Each row was made from one small tree. The marks that hang from a mark follow it in brackets, in the order of their numbers. Every link used is in the known rows. Write each row's tree.
Known rows
J_295(J_450(J_194) J_561): [ 0.117  2.045 -0.934  0.550 -1.687  1.157 -0.345 -5.134 -0.250 -1.334
  1.836  2.483  3.724 -4.470 -1.073  1.817  0.392  1.018 -1.167  0.140
 -1.892 -0.336 -4.030 -2.794  0.643]
J_723(J_295(J_450)): [ 4.645  1.015  0.706  0.414 -0.123  0.265  0.484  0.873  0.210  0.440
 -0.009  1.875  1.902 -4.540  0.091  0.495  1.213  0.993 -0.414 -0.756
 -0.679  1.105 -1.376 -0.351  1.124]
J_935(J_194): [-0.468 -0.622  2.222  0.150  0.292 -0.317 -0.321 -1.121  0.776 -3.137
 -0.721  0.436 -1.032  0.250 -0.636  0.418 -0.137 -0.072  0.444 -0.552
 -0.639 -0.289 -1.281  0.091  1.772]
J_935(J_194(J_450)): [-1.085 -1.020  3.099 -0.383  0.186 -0.626 -1.137 -3.155  0.686 -4.942
 -1.489 -0.904  0.771  0.587 -1.075  0.472 -1.421 -0.023  0.237 -0.497
 -0.533  0.622 -2.913  1.038  2.255]
J_722(J_129 J_561 J_873): [-3.493  4.772  0.633 -1.469 -1.665 -2.146  0.213  0.931  2.180 -3.773
  0.103 -2.848  0.214  2.014 -5.569 -0.174  1.564  2.587  1.060 -0.278
 -1.640 -1.049  1.617  6.525  0.547]
J_935(J_194(J_114(J_295(J_723)))): [ 1.280  0.502  0.840 -0.660 -0.046 -1.321  1.807 -3.195 -0.686 -3.257
 -1.759 -0.407 -0.616  1.495  1.452  1.265 -2.119  2.796  0.879 -0.173
  0.674 -0.391 -4.152  0.444  4.718]
J_114(J_295(J_450(J_194) J_723)): [ 3.172  3.502 -1.721  0.693 -1.720  0.953  1.364 -4.052 -0.280 -0.609
 -0.037  3.828  0.606 -2.756 -0.634  1.164 -0.947  3.187  0.595 -0.766
 -0.921 -0.689 -4.705 -2.233  1.485]
J_386(J_295): [ 1.330  1.860 -0.192 -1.150 -1.061  1.312  0.406  1.205  1.724 -0.857
  0.871 -0.742  0.801  0.281  0.656  0.308 -0.383  0.961 -0.744  0.200
 -0.702  0.069 -0.031 -0.475  0.429]
J_935(J_194(J_114 J_450)): [-2.230 -1.620  3.077 -1.643  0.182 -1.191 -0.794 -4.679 -0.480 -5.817
 -1.716 -3.182  1.947  0.973  0.587  0.963 -2.978 -0.345 -0.263  0.336
 -0.002  0.963 -3.900  2.021  3.890]
J_114(J_295(J_450(J_194) J_561 J_723)): [ 3.092  3.608 -1.976  1.018 -2.122  0.635  1.446 -5.740 -0.544 -0.539
  1.104  3.741  2.717 -3.492 -0.647  2.094  0.026  4.168 -0.097 -0.187
 -1.050 -0.584 -5.818 -3.845  1.994]
J_723(J_295(J_450 J_561(J_722(J_129)))): [ 1.775  2.867 -0.407 -0.517 -1.539 -2.371  1.199  1.263 -0.729 -0.150
  1.280 -0.607  3.834 -5.789 -1.941  1.918  1.466  3.793 -0.873 -0.796
 -1.513  0.206 -0.794 -0.223  1.626]
J_935(J_194(J_450(J_295(J_561 J_723)))): [ 1.930  1.790  3.301  0.834 -0.356 -0.436  0.345 -6.211  0.535 -4.417
  0.292 -1.651  5.108 -1.267 -0.219  2.108 -0.441  2.735 -0.328 -0.418
  0.013  0.621 -3.997  0.426  4.451]
J_129(J_295(J_561)): [-0.226 -0.401  1.299 -0.284 -1.208  0.650  0.589 -0.564  0.321  0.514
  1.146  0.131  0.674  0.114  1.138  1.505  3.167  2.263 -1.420  0.504
  0.541  0.669 -0.076 -4.948 -0.072]
J_450(J_194(J_114) J_295(J_561 J_723)): [ 0.746  3.969  0.113 -0.360 -1.494  0.321  1.414 -8.119 -0.292 -0.946
  1.829 -2.477  6.655 -2.608  2.127  2.805 -0.892  2.162 -1.122  0.744
 -0.207 -0.789 -2.912  0.845  2.595]
J_129(J_295(J_450(J_194) J_561(J_722))): [-2.371  1.993 -0.551 -0.602 -2.985  1.363  0.488 -3.819 -0.923  0.137
  2.155  1.983  1.942 -4.856 -0.047  2.880  0.790  2.840 -2.220 -0.699
 -0.948  0.039 -2.503 -6.478  0.207]
J_386(J_295(J_723)): [ 1.318  4.677 -1.470 -0.159 -1.387  0.939  1.643  1.242  1.032 -0.570
  1.317  0.346  0.968  1.266  0.497  0.415  0.517  2.171 -0.628  0.192
 -0.696  0.309 -1.074  1.330  1.342]
J_722(J_129): [-0.840  1.178  0.415 -0.811 -0.395 -1.567  0.307  1.733  0.487 -1.424
 -0.114 -1.704 -0.231  0.883 -2.127  0.094  1.125  1.392  0.586  0.183
 -0.827 -1.007  0.909  2.252 -0.406]
J_194(J_114(J_295(J_450))): [ 3.074 -1.171 -0.898 -1.766 -0.330 -0.406  1.035 -2.157 -1.976 -0.938
 -0.883  0.730  1.036 -2.148  1.324  1.353 -2.689  1.810 -0.164  0.359
  0.682  0.217 -4.126 -2.727  4.026]
J_450(J_194): [-1.162  1.563 -0.137  0.021 -1.141  1.030 -0.640 -3.255  0.989 -0.690
  0.308 -0.032  0.830 -1.156 -0.292  0.501 -0.428  0.002  0.010 -0.218
 -1.216 -1.006 -0.814  0.078 -1.719]
J_561(J_722(J_129(J_295) J_873)): [-4.811  4.901  1.612 -2.297 -2.696 -2.144  1.354  3.320  0.859  0.074
 -0.292 -4.349 -2.070  1.236 -2.410  0.761  2.095  4.144 -0.258 -0.707
 -0.784 -0.527  3.781  0.180 -1.575]
J_129(J_295(J_561(J_722) J_723)): [-2.367  2.892 -1.271  0.372 -1.816 -0.286  2.196 -0.568 -1.321  1.602
  1.807  0.513  0.779 -0.275  1.040  1.942  2.295  3.961 -1.649 -0.109
  0.948  0.566 -0.433 -3.886  1.005]
J_450(J_295(J_561(J_722) J_723)): [ 0.662  3.259 -1.139  0.551 -0.975 -0.660  1.903 -2.828 -1.377  1.477
  2.008 -1.131  4.265 -3.168  0.763  2.206 -0.462  3.418 -1.070 -0.662
  0.636 -0.338 -0.443 -0.895  2.728]
J_723(J_295(J_450(J_194(J_114)) J_561)): [ 2.481  1.907  0.727 -0.595 -1.693  0.142  0.344 -5.724 -0.075 -1.075
  1.275 -0.228  6.334 -6.112  1.325  2.405 -0.031  1.545 -1.711  0.424
 -1.608  0.512 -4.303 -0.577  1.896]
J_194(J_450(J_295)): [ 1.945 -0.266  2.469 -0.798 -0.099  0.433 -0.671 -3.322  0.475 -1.486
 -0.402 -3.014  3.726 -1.426  0.442  0.870 -2.102  0.693 -0.251 -0.501
  0.568  0.533 -0.648  0.044  1.372]
J_561(J_722(J_129(J_295))): [-3.416  1.680  0.690 -1.931 -1.696 -1.329  1.081  3.136 -0.218  0.074
  0.194 -2.275 -1.972  0.480 -0.950  1.042  1.502  3.312 -0.408 -0.482
  0.058 -0.667  2.525 -1.626 -1.129]

Write each row's tree
[ 1.217  2.016  1.335 -1.119 -0.235 -0.771  0.983 -5.083 -1.227 -1.960
 -0.350 -3.976  5.312 -0.145  1.996  1.310 -2.799  1.473 -0.597  0.493
  1.205  0.972 -2.507  2.989  4.000] : J_194(J_114 J_450(J_295(J_723)))
[-1.957  3.843  0.207 -0.859 -1.584 -0.395  1.780  1.686  1.076 -2.797
  0.902  0.586 -0.829  3.331 -3.153  0.510  4.021  4.050  0.284  0.268
  0.182 -0.252  0.544  2.729  1.252] : J_722(J_129(J_295(J_723)) J_561)
[ 1.288  2.874 -0.693  0.272 -2.177  0.459  0.513 -3.693 -0.137  0.445
  1.830  0.906  4.835 -7.825 -0.217  2.355 -0.049  2.572 -1.518 -1.319
 -1.980  0.141 -2.461 -2.500  0.445] : J_723(J_295(J_450(J_194) J_561(J_722)))
[-3.141  1.558 -1.313 -1.009 -1.314 -2.475  0.854  0.223 -0.883 -0.476
  1.278 -2.493  1.745 -1.312 -2.002  1.559  0.475  2.989 -0.393 -0.178
 -0.793 -0.942  0.641  0.080  0.746] : J_295(J_561(J_722(J_129)))
[-2.603  7.283  1.427 -0.531 -2.914 -2.002  2.291  1.229  1.418 -0.410
  0.847 -2.768  0.644  2.535 -2.570  1.147  5.376  5.604 -0.334  0.558
 -0.902  0.058  1.210  0.781 -0.255] : J_722(J_129(J_295(J_561 J_723)) J_873)
[ 1.774 -0.871  4.770 -0.586  0.319  0.182 -1.043 -4.430  1.305 -4.760
 -1.253 -2.618  2.697 -1.361 -0.081  1.241 -2.183  0.680  0.052 -0.928
 -0.063  0.376 -1.812  0.309  2.838] : J_935(J_194(J_450(J_295)))
[ 2.173 -0.085  2.445 -0.512 -0.480  0.270 -0.558 -4.929  0.298 -1.491
  0.727 -3.102  5.736 -2.296  0.411  1.870 -1.152  1.513 -1.118 -0.193
  0.450  0.612 -1.514 -1.359  1.947] : J_194(J_450(J_295(J_561)))
[-0.416  4.322  0.773 -0.139 -1.877 -2.123  1.051  0.275  1.063  1.808
  0.542 -3.746  2.943 -3.516 -0.504  1.256  0.972  3.560 -0.839 -1.169
 -1.114  0.616  1.548  0.566 -0.223] : J_723(J_295(J_561(J_722(J_873))))
[-2.472  4.720  1.609 -1.918 -2.576 -0.634  0.761  1.905  1.697 -3.606
  0.512  0.062 -0.368  0.439 -5.043  0.713  3.404  3.972 -0.100 -0.314
 -1.377  0.086  0.224  1.792  1.343] : J_722(J_129(J_295(J_450)) J_561 J_873)
[ 3.513  2.618  0.810  0.733 -1.729  1.232  0.011 -4.037  0.990 -0.264
  1.380  1.620  5.140 -6.536 -0.211  1.817  1.700  1.968 -1.057 -0.466
 -2.097  0.322 -3.102 -1.939  0.087] : J_723(J_295(J_450(J_194) J_561))
[ 0.407  0.284 -0.163 -1.592 -1.740 -0.068  0.400 -7.019 -0.146 -1.080
  0.217 -1.982  3.158 -1.764  1.762  2.329 -2.011  2.597 -0.293  0.621
 -0.267 -1.194 -3.485 -3.123  1.414] : J_450(J_194(J_114(J_295(J_561))))
[ 2.825  1.520 -1.449  0.881 -0.779 -0.505  1.755 -2.063 -0.367  0.661
  0.463  0.912  1.208  0.063  0.325  1.216  0.873  4.122  0.384  0.087
  0.636 -0.213 -2.585 -2.634  2.065] : J_114(J_295(J_561 J_723))
[ 1.022  1.782  0.939 -0.741 -0.664 -0.925  1.050 -6.780 -1.319 -1.970
  0.848 -4.003  7.420 -1.040  1.963  2.280 -1.878  2.340 -1.346  1.031
  1.088  1.158 -3.883  1.399  4.626] : J_194(J_114 J_450(J_295(J_561 J_723)))
[ 0.560 -2.543  3.051 -2.228  0.032 -1.468 -0.261 -5.068 -0.254 -5.482
 -2.809 -2.686  0.953  0.958  1.186  1.373 -4.162  1.797  0.721 -0.099
  0.635  0.393 -4.462 -0.670  4.310] : J_935(J_194(J_114(J_295) J_450))
[ 2.294  2.512  1.157  0.611 -0.683 -0.304  0.678 -5.023 -0.229 -1.143
  1.059 -2.162  6.046 -1.460  0.415  1.767 -0.268  2.664 -0.828  0.145
  0.585  0.923 -2.627  0.357  3.092] : J_194(J_450(J_295(J_561 J_723)))
[-3.495  5.712 -1.410 -0.197 -3.246 -0.460  0.251 -4.394 -0.214 -0.454
  1.755 -0.098  3.305 -5.120 -2.575  2.139 -0.772  2.643 -1.323 -0.854
 -2.670 -0.433 -2.422 -1.308  0.308] : J_295(J_450(J_194) J_561(J_722(J_873)))
[-1.201  1.198  1.881 -1.259 -1.630 -0.928  0.855  1.036  0.850 -0.647
  1.049 -1.605  0.541  1.058 -0.868  1.456  4.077  3.498 -0.774  0.805
 -0.167 -0.378  0.937 -2.818 -0.497] : J_722(J_129(J_295(J_561)))
[ 4.198  1.845 -2.005  1.114 -1.010 -0.186  1.969 -2.449 -1.487  0.087
  0.941  3.671  2.012 -2.517 -0.388  1.708  0.581  4.121 -0.034  0.051
  0.130  0.273 -5.027 -4.025  4.014] : J_114(J_295(J_450 J_561 J_723))
[ 0.956  0.883 -1.797 -1.510 -1.810 -2.229  1.303 -0.174 -1.678 -0.775
  0.661  0.399  1.131 -3.830 -2.393  2.240 -0.765  4.930 -0.181 -0.777
 -0.735 -0.963 -2.467 -3.654  3.001] : J_114(J_295(J_450 J_561(J_722(J_129))))
[-0.923  4.247 -1.876 -0.195 -1.469  0.065  1.237 -5.353 -1.668 -1.729
  0.831  1.594  2.987 -2.430  0.371  1.515 -1.328  0.884 -0.777  0.871
 -1.024  0.115 -5.185  1.810  2.580] : J_295(J_450(J_194(J_114)) J_723)
[ 0.669  1.580  3.303 -0.947  0.051 -0.989  0.726 -6.210 -0.328 -5.117
 -1.067 -3.439  4.313  0.063  1.451  1.706 -2.993  1.300 -0.139  0.055
  0.725  0.748 -3.985  3.374  5.432] : J_935(J_194(J_114 J_450(J_295(J_723))))
[ 0.348  4.278 -0.364  0.919 -2.593  1.867  1.361 -4.303 -0.349 -0.391
  2.179  3.750  2.453 -2.640 -0.128  2.298  3.250  3.391 -1.654  0.416
 -0.968  0.429 -4.172 -4.586  0.711] : J_129(J_295(J_450(J_194) J_561 J_723))
[-4.164  3.592  0.762 -1.015 -2.702 -0.925  1.192  0.158  0.216  1.473
  1.117 -2.661  0.327 -0.357 -0.295  1.743  2.101  3.911 -1.541 -0.522
 -0.147  0.491  1.813 -3.402 -0.618] : J_129(J_295(J_561(J_722(J_873))))
[-4.560  5.135 -0.318 -1.362 -2.425 -3.308  0.976  0.738  0.198 -0.430
  0.902 -4.689  1.606 -0.653 -3.419  1.359  0.967  3.954 -0.234 -0.224
 -1.653 -0.904  1.698  1.987  0.039] : J_295(J_561(J_722(J_129 J_873)))
[-4.805  5.189 -0.280 -1.663 -2.021 -3.198  0.912  2.319  0.562 -0.539
 -0.292 -4.506 -0.652  0.381 -3.515  0.264 -0.094  3.039  0.438 -0.802
 -1.645 -1.018  2.481  3.506 -0.786] : J_561(J_722(J_129 J_873))
[ 0.910 -0.742  2.519 -2.245 -0.047 -0.328 -0.339 -4.845 -0.649 -2.274
 -0.666 -5.007  5.100 -1.160  2.012  1.402 -3.477  0.309 -0.803  0.447
  1.244  0.849 -1.684  1.356  2.925] : J_194(J_114 J_450(J_295))
[ 3.201  1.692 -2.249 -0.382 -0.954 -0.923  2.264 -3.868 -2.630 -0.634
  0.652  1.691  3.316 -1.979  1.225  2.335 -1.115  3.793 -0.594  1.002
  0.630  0.638 -6.137 -2.470  5.757] : J_194(J_114(J_295(J_450 J_561 J_723)))
[ 0.533  0.283  1.860 -1.197 -0.220 -1.788  1.001 -5.396 -0.693 -5.130
 -2.431 -1.852  1.021  1.694  1.003  1.261 -3.305  2.886  0.658 -0.038
  0.728  0.491 -5.338  1.006  5.258] : J_935(J_194(J_114(J_295(J_723)) J_450))
[-1.160 -1.601 -0.661 -2.472 -1.200 -2.254  0.444 -5.417 -2.344 -1.488
 -0.540 -4.345  3.716 -1.390  1.612  2.460 -4.607  3.380 -0.959  0.057
  1.210  0.564 -3.807 -2.789  3.758] : J_194(J_114(J_295(J_561(J_722))) J_450)
[-1.154  2.290 -1.592 -1.224 -1.985  0.321  0.892 -0.029  0.383 -0.203
  2.237 -1.366  2.688 -1.836  0.648  1.835 -0.963  2.602 -1.816 -0.259
 -0.746 -0.069 -0.453 -2.400  1.427] : J_386(J_295(J_561(J_722)))
[-0.247  2.455  0.004  0.745 -1.292  0.584  1.856 -0.779 -0.152  0.893
  1.428  0.984  0.967  1.119  1.157  1.414  3.935  3.361 -1.150  0.713
  0.727  0.741 -1.012 -3.490  0.756] : J_129(J_295(J_561 J_723))
[ 0.270  2.372  0.349 -0.802 -1.307 -2.747  1.137  1.692  0.319  0.506
  0.922 -3.150  3.060 -3.404 -1.181  1.497  1.759  3.886 -0.422 -0.900
 -1.086 -0.351  1.577  0.944  0.283] : J_723(J_295(J_561(J_722(J_129))))
[-0.512  4.273 -2.380  0.144 -1.979  0.039  1.399 -6.923 -1.934 -1.815
  1.948  1.422  5.197 -3.307  0.387  2.438 -0.620  1.764 -1.450  1.291
 -1.263  0.200 -6.176  0.105  3.335] : J_295(J_450(J_194(J_114)) J_561 J_723)
[ 1.606  1.693  1.662 -0.112 -1.365  1.440 -0.279 -6.119  1.389 -0.471
  1.662 -1.738  5.016 -4.000  0.610  2.207 -0.202  1.433 -0.853 -0.494
 -0.836 -1.259 -0.698 -1.855 -0.155] : J_450(J_194 J_295(J_561))
[ 1.161  0.614 -0.638 -0.964 -0.965 -1.519  1.314 -5.791 -1.671 -1.845
 -0.460 -2.507  4.332  0.678  1.571  1.919 -2.271  3.854 -0.383  1.017
  1.137  1.032 -5.267 -0.768  4.436] : J_194(J_114(J_295(J_561 J_723)) J_450)
[-4.598  7.658  0.206 -1.275 -2.928 -2.385  2.600  3.186  0.519  0.627
  0.098 -3.178 -1.929  1.986 -2.489  0.762  2.721  5.353 -0.131 -0.610
 -0.656 -0.247  2.830  1.853 -0.878] : J_561(J_722(J_129(J_295(J_723)) J_873))
[-3.707  7.003  1.304 -1.035 -2.575 -1.293  1.952  1.892  2.198 -2.902
  0.618 -1.678 -0.856  3.803 -4.486  0.298  4.477  4.959  0.475 -0.119
 -0.752 -0.358  1.581  4.491  0.688] : J_722(J_129(J_295(J_723)) J_561 J_873)
[-0.409  1.902  0.755 -1.373 -1.173 -1.773  0.944 -0.946 -0.420 -0.096
  1.618 -3.772  3.891 -3.171 -1.081  2.278 -0.176  3.459 -0.464 -0.626
 -0.318 -1.233  1.332 -0.502  1.726] : J_450(J_295(J_561(J_722(J_129))))
[ 0.630  1.919 -2.711  0.475 -1.232 -1.432  2.223 -1.748 -1.668  1.441
  0.655  0.336  1.086 -1.398  0.460  1.797 -0.912  4.697 -0.073 -0.587
  0.762 -0.415 -2.019 -3.210  2.665] : J_114(J_295(J_561(J_722) J_723))
[ 0.811  4.779 -0.039  0.119 -2.060 -1.556  1.197 -0.014  0.184  1.375
  1.034 -1.017  3.867 -6.064 -1.358  1.704  0.870  3.648 -1.273 -1.218
 -1.596  1.185 -0.580 -0.442  1.449] : J_723(J_295(J_450 J_561(J_722(J_873))))
[-2.618  4.589  2.607 -1.484 -2.691 -1.585  1.028  1.543  1.949 -0.873
  0.609 -3.516  0.249  1.595 -2.410  1.325  4.672  4.582 -0.489  0.337
 -1.067 -0.185  2.155 -0.905 -1.254] : J_722(J_129(J_295(J_561)) J_873)
[ 2.856  3.041  0.276  1.156 -0.549  0.256  1.502 -3.144 -0.129  0.717
  1.796 -0.748  4.661 -1.690  0.815  1.655  1.178  2.531 -0.574  0.078
  0.551 -0.140 -1.110 -0.511  2.439] : J_450(J_295(J_561 J_723))
[ 0.554 -1.249  4.622 -1.941  0.312 -0.594 -0.575 -5.992  0.127 -5.454
 -1.429 -4.353  4.232 -0.971  1.499  1.774 -3.568  0.124 -0.407 -0.173
  0.495  0.578 -3.074  1.580  4.608] : J_935(J_194(J_114 J_450(J_295)))
[ 1.572  6.403 -2.321  0.333 -3.018  2.062  1.341 -4.027  1.008 -1.913
  3.067  2.910  4.799 -3.305 -0.654  2.163  0.867  3.183 -1.730  0.452
 -2.462  0.012 -5.084 -1.419  1.976] : J_386(J_295(J_450(J_194) J_561 J_723))
[-1.422  5.934  1.051 -1.012 -2.421 -3.663  1.177  1.916  1.567  0.499
  0.539 -5.403  2.760 -2.622 -2.624  1.204  2.261  4.903 -0.220 -1.052
 -1.855 -0.373  2.603  2.884 -0.569] : J_723(J_295(J_561(J_722(J_129 J_873))))
[ 1.311  2.894 -0.345  0.599 -1.131  1.126  1.783  0.601 -1.099  0.348
  0.774  3.673 -0.402 -0.532  0.258  0.805  2.685  2.440 -0.972  0.193
  0.484  1.291 -2.527 -2.908  1.813] : J_129(J_295(J_450 J_723))
